Each row comes from the steps of one path. Every step used is in the known rows, and no mark comes twice. Write the path behind each row, first mark first.
Known rows
novi > fuloloz > mulozuk > tupob: [-19 -23  -5  33  52 -37   4  48  49  28 -13  34   0 -53  51 -38   3   0
 -39 -35  20 -20  27  22 -51  38 -24 -50  25 -29]
mulozuk > tupob > novi > fuloloz > lopap: [-55  19 -16  73  -5 -22  40  73  14  33 -21  58  64 -31   0 -48   2  28
 -39 -21 -21 -34  31  33  -5 -19  30  40  21   9]
mulozuk > kesu > zagovek > zome: [   6   61   35  -40   12   18  -56   21   52   -9  -35  -17    6  -39
    9  -15   65  -38   27   11   49  -32   -3   18   -2 -104   88  -11
  -18   -8]
tupob > novi: [  0  43 -19  29  -9   6  -9  29  30  17  22  16 -15  10  24  -1 -33 -17
  16 -20 -46  -9   9  37 -33 -16   9  40  -7 -37]
zome > zagovek > fuloloz > mulozuk > tupob > novi: [ -8  20  -8  -8   8 -20  10  48  52  57  50  20  -9  -1  38  -5   9 -54
  18 -90  -4 -15  37  31 -81  -2 -14  -2  31 -15]
mulozuk > fuloloz > batup: [-31 -16 -37  49 -11 -32  34  17   9 -59  21  26 -10  26  73  -4 -46 -65
   1 -16   7  58  17   3 -32  10  12 -31   1 -93]
mulozuk > kesu: [  2  25   2  -2  39 -55 -39  -7  16  -4 -28  24 -56 -31  42  10  25  -9
  17 -20  -8 -17  -4 -12  23 -13  51 -12 -49  -5]
novi > fuloloz > mulozuk > kesu: [ -5  -9  27  39  47 -31 -46   3  29  -6 -45  51 -21 -33  38   5  28  36
   4 -33  26 -20  11   4 -22  -6   6 -35 -18 -25]
batup > fuloloz > mulozuk: [ 15 -28  77  53  33   4 -19 -47  11  24 -52  19  -3  13  11 -11 -45  57
  15 -15 -50 -14  51  34 -66  -9 -30 -82   8 -15]
lopap > fuloloz > zagovek > kesu: [ -3 -12  30  12  32 -11 -90 -27 -34 -16 -42  -3 -54 -58  35 -74 -47  43
 -28 -15  53  48  17  18  24 -13   7 -36  -7 -14]
mulozuk > tupob > novi > fuloloz > zagovek > zome: [-43  23 -12  -1   4  63 -75  67  75  19 -15   7 -46 -81   9 -69 -19  36
 -62  19  57 -29 -17  25 -30 -33  19  -9  -4 -66]
zome > zagovek > kesu: [ 11   9  29  11 -10  28 -84 -24  37 -14   2 -35 -14  20  24 -48  32 -41
 -34  -1  67  36  31  28  16 -85  -5  -3   3  52]
novi > tupob: [  0  31 -13  42   6  -7 -17  16  29  24  27 -39 -19  -7  34  10  -6 -55
  17 -14 -35  16  25   5 -40  -3  10   3  -1 -61]
lopap > fuloloz > zagovek > kesu > mulozuk > tupob: [ 19  25 -31 -44  46 -62 -57  45 -14  10 -10   3 -32 -77  68 -63 -23 -10
 -44 -23  65  43   7   6  78  -1  39  -7  -6  26]
batup > fuloloz > lopap: [-21   0  58  65   3 -18  24 -19 -28  38 -68  29  44   0 -25 -38 -28  61
  -3   0 -85 -25  56  27   6 -38  38 -26  -2  40]
kesu > zagovek > zome: [  8  53  32 -19  -3  47 -36   7  55  -7 -18 -31  28 -26   7 -26  33 -42
  20  24  34  -9  26  40 -25 -90  61 -21   1 -18]
lopap > fuloloz > mulozuk: [ -6  -9  80  21  58 -22   4 -12 -19  17 -19  19  34 -19  36  -4 -42   7
  49 -42  16  52  86  54 -46  16 -16 -51  23 -60]
batup > fuloloz > zagovek > kesu: [   9  -26   27   35   10   12 -111  -52  -10  -10  -67   -2  -81  -32
   10  -80  -49   81  -56    7    1   -1  -11    2    7  -33    1  -62
  -19   19]
mulozuk > tupob > novi > fuloloz: [-26  32 -50  58 -13  10  -6  87  52   3   5  32  -5  -8  32 -27  -2 -13
 -50 -13   1 -43 -21  22 -25  -6  -5  44  18 -30]
fuloloz > zagovek > kesu > mulozuk > tupob: [ 26  18 -55 -31  38 -56 -65  30  14   9  -4   5 -52 -80  67 -63 -16   0
 -62 -18  46  32  -1   1  61   3  32 -16 -18  36]
zome > zagovek > fuloloz: [  9  10   7   5 -29  21   0 -62  27   7  46 -19 -39  21  40  22  25 -74
  32 -88 -16  52  85  15 -46  11 -21 -15   4   9]
zagovek > fuloloz: [  7  -3  -9  34  -8 -14  11 -79   3   1  27   7 -55  -8  51  20  -8 -35
  26 -97 -65  48  68   8 -38  59 -21 -21  -6 -12]
zome > zagovek > fuloloz > lopap: [-28   4  27  30 -18 -10  42 -41  -7  35  13  19  39 -11   9 -10  25 -19
  26 -79 -37  44 115  34 -23  -5  13  -8  10  39]
batup > fuloloz > mulozuk > kesu: [ 11  -8  66  17  54 -43 -47 -24   6  19 -66  35 -35  -6  16   1   4  48
  26 -27 -24 -38   3  -7 -16 -30  26 -63 -26  -1]
zagovek > kesu > mulozuk > tupob: [ 32  32 -43 -23  32 -61 -47  31  22   8   7   0 -24 -44  66 -46   6 -41
 -56 -22  37  34   0   2  71 -20  29   9  -9  61]
novi > fuloloz: [-10   9 -18  75 -13  36 -23   8  33 -33 -21  17  -5  -6  34 -15  -9  10
 -39   9   0   5  18  26 -11   5 -20  10   1 -32]
zagovek > zome: [-17  36  35   2  11  49 -51  -5  65  12  -6 -19 -12 -23  12 -28   1 -22
 -13  13  22  15  30  33  -8 -53  22 -14 -14 -23]
zagovek > kesu: [ 12   1  15  41  12  -8 -72 -46  13 -18 -18  -5 -34  -6  36 -46   0  -8
 -40 -14  18  34  12  16  21 -39  -3 -11  -9  38]
mulozuk > fuloloz: [ 15  -1 -24  26  -2  -9  29 -32  26 -29   5  19   1  12  60 -12 -23 -25
 -30  -8  -4  42  31  31 -41  34 -27 -51  15 -39]
kesu > mulozuk: [ 48  50 -36  -5   0 -11 -31 -13   8 -17  13   1  -4 -15  60  11 -30 -14
   0   6  -7  69  44  27  57  -5  21  26 -34  11]
fuloloz > novi > tupob: [ -7  16  19  35  17   0 -17 -10  41  20  21 -32  -4  50   7  -1 -14 -68
  35  -1 -45   5  33  -6 -72  -3  -6  34   8 -95]
kesu > zagovek: [ 35  33  -6   2  -1 -11   5  -6  12 -27 -21  -7  27 -20  34  -3  16 -41
  40   3 -17 -12  34  37 -34 -30  49 -20   2 -21]

Which path is each row?
[  6 -14  32  12  50 -63 -25 -54   9  16 -15  47 -52 -35  49  29  28   7
  48 -97 -14  10  40  -8 -37  26   7 -54 -22 -10]	zagovek > fuloloz > mulozuk > kesu
[ 22  66 -44 -27 -10 -12 -47  81  45  26  44  -5  -2   6  41 -28  11 -60
 -29 -22  42   3 -14  23  30 -73  30  58   8  46]	zome > zagovek > kesu > mulozuk > tupob > novi
[  56   18  -11    1   -2    5 -111  -37  -15  -25  -39   -2  -50  -26
   41  -47  -51   62  -47   20   18   54    2   10   75  -44   17  -12
  -34   50]	batup > fuloloz > zagovek > kesu > mulozuk
[ 11  18   0  21 -22 -13  16 -14  -4  -5  -4  27  86   4  29 -45  12  -1
 -47  -6  46  77  72  47  38 -54  19  -4  22  74]	zome > zagovek > kesu > mulozuk > fuloloz > lopap
[-37  25  50 -29  31  46 -69  10  16  12 -32 -17 -33 -74  10 -56 -45  26
  -1  12  57  33  36  35  -5 -32  33 -39 -12 -78]	lopap > fuloloz > zagovek > zome
[ -1  15  47  46   6   9 -27 -13  26  22 -10 -37  -9  80 -18 -10 -27 -42
  30  12 -74 -31  13 -18 -67 -28  -8  19   9 -73]	batup > fuloloz > novi > tupob
[-19 -21 -35  49   3  30 -56   0  18 -22 -42  26 -67 -77  37 -43 -56  84
 -44  17  11   9  23  22 -32  48 -14 -37 -18 -80]	novi > fuloloz > zagovek
[ 13  43 -61 -18   9 -33 -56  67  23  26  21  19 -44 -47  48 -46 -32   1
 -43 -22  22   1 -24  15  23 -21  31  35 -10   7]	fuloloz > zagovek > kesu > mulozuk > tupob > novi
[-15 -11 -34  39   8   5 -99  30  22  -9 -28  19 -66 -64  33 -88 -22  54
 -85 -10  54 -12 -34   8  -1 -16  -6  -9   0  -3]	mulozuk > tupob > novi > fuloloz > zagovek > kesu
[-15  34 -33  80 -33  42 -21  48  43 -17   0  30   0  15  23 -11 -17   9
 -27  -1 -11 -20  -8  32 -28 -18 -19  54  10 -41]	tupob > novi > fuloloz
[ 28  39 -36 -42  16 -38 -53  42  34   9  21 -15 -14 -27  62 -46  29 -62
 -55 -16  69  33  11   8  68 -48  31  11  -3  67]	zome > zagovek > kesu > mulozuk > tupob
[ 21  59 -53 -11   4 -40 -37  71  29  25  32  13 -14 -15  50 -28 -11 -39
 -32 -28  12   2 -23  17  34 -42  31  55  -1  31]	zagovek > kesu > mulozuk > tupob > novi
[ 39   1   6   6   5  -3 -25 -64  25 -46  -1  17  18  84  38 -32 -30 -36
 -25  13  19  59  31  13 -13  -4 -36  26  14 -19]	zagovek > kesu > mulozuk > fuloloz > novi
[ 19  -3  31   9   1  -9  19 -88  12 -23   2   9   0  61  12   7   2 -66
  71 -58 -60   3  70   0 -83  23 -10  18  14 -50]	kesu > zagovek > fuloloz > novi
[   8  -18    1   -9   46  -69   34    0   26   37    9   25   -7  -57
   58  -14   26  -47   22 -100  -11   -9   56   17  -78   45   -1  -74
   33  -13]	kesu > zagovek > fuloloz > mulozuk > tupob
[-11  17 -12   9  35 -41   6  65  47  57  24  34  -7 -24  38 -19 -21 -20
   3 -48 -17 -31  12  34 -64   3  -1  -1  18 -38]	fuloloz > mulozuk > tupob > novi
[-18  -2 -25  38 -25 -39  28  -8 -13 -52  28  13 -20   8  60  22  -8 -89
  73 -78 -30  43  40 -10 -42  -1  45 -10  -4 -64]	kesu > zagovek > fuloloz > batup
[-11 -19   6   3  70 -63   9  24  42  45  -5  25 -13 -58  56 -32  -5 -19
 -14 -45   3  -8  45  23 -50  39  -7 -68  13 -26]	fuloloz > mulozuk > tupob
[ 56  49 -10 -17 -21  19 -91 -15  18 -28  18 -29   4  16  51 -21  13 -35
 -28   9  72  83  36  26  80 -86  17  34 -18  79]	zome > zagovek > kesu > mulozuk
[-17  -2  16  -9  36 -11 -32   0 -41  -1 -35  10 -46 -77  41 -39 -80  46
  16  -8  10  42  49  27  -7  46  18 -49 -16 -89]	lopap > fuloloz > zagovek
[ 15  66 -62 -16   4 -39  -3  80  34  31  39  17 -10 -17  52 -12 -21 -43
 -12 -28 -12  -7  -7  21  16 -15  34  56  -7  -1]	kesu > mulozuk > tupob > novi
[  6 -16  21  20  15  -1  22 -64  37 -28  -3  26  10  79  27 -22 -35 -44
  -1   7 -23  20  47  14 -73  34 -46  -6  18 -79]	mulozuk > fuloloz > novi
[ -2 -22  33  14  58 -49  -1  20  30  53 -36  20 -15 -29  31 -39 -19  11
 -16 -36 -28 -43  24  13 -49  14  -3 -82  16  -4]	batup > fuloloz > mulozuk > tupob
[-22  -1 -43  49 -13  40 -54  29  25 -11 -22  33 -58 -61  29 -41 -64  79
 -38   8   1 -13   1  27 -43  29 -13  -1 -13 -86]	tupob > novi > fuloloz > zagovek
[  6  23 -11 -31   1  56 -66  -9  48 -13  -9  -2 -32 -65  38 -48 -39  30
 -47  25  64  55  26  33  -8 -20  16 -50 -15 -47]	kesu > mulozuk > fuloloz > zagovek > zome
[ 57  38 -24  10  -3 -10 -80 -31   3 -30   1  -7 -11  -5  58 -20 -13  -6
 -35   2  34  83  24  22  85 -48  17  29 -27  64]	zagovek > kesu > mulozuk
[   5  -24    0   25   21    0 -102  -49    2  -15  -36    5  -78  -64
   36  -72  -37   54  -50   -5   32   33   10   16    6   -6   -3  -45
  -22   -2]	fuloloz > zagovek > kesu
[ 28  19  18  12  23 -31 -20  19  19 -33 -52  31  28 -35  34   5  57  -1
  42 -14  31 -45  10  17 -39 -44  51 -34   3 -16]	novi > fuloloz > mulozuk > kesu > zagovek
[ -6   7  65  -5  73 -69 -25   2 -17  11 -40  36  -9 -34  41   9   9  10
  53 -50  28   9  29  10   0 -12  35 -43 -14 -34]	lopap > fuloloz > mulozuk > kesu
[-52  -8 -34  87 -20   1  -7  47  18 -65  -1  26 -14  14  50  -6 -37 -38
  -4  -1  10  27   6  -3  -5 -13  16  20 -11 -91]	novi > fuloloz > batup
[ 28  32   9  15  12 -25 -20  44  25 -21 -39  37  34 -22  26   8  53  -1
  47 -21  25 -60  -6  22 -49 -63  54  -5   8 -20]	tupob > novi > fuloloz > mulozuk > kesu > zagovek
[-10  -9  18  82   7  26 -15  22  44   5  -8  45  23  -3  28  -4 -26  40
  -4 -26   1  -2  40  51 -81  -1 -48  -5  24 -56]	tupob > novi > fuloloz > mulozuk
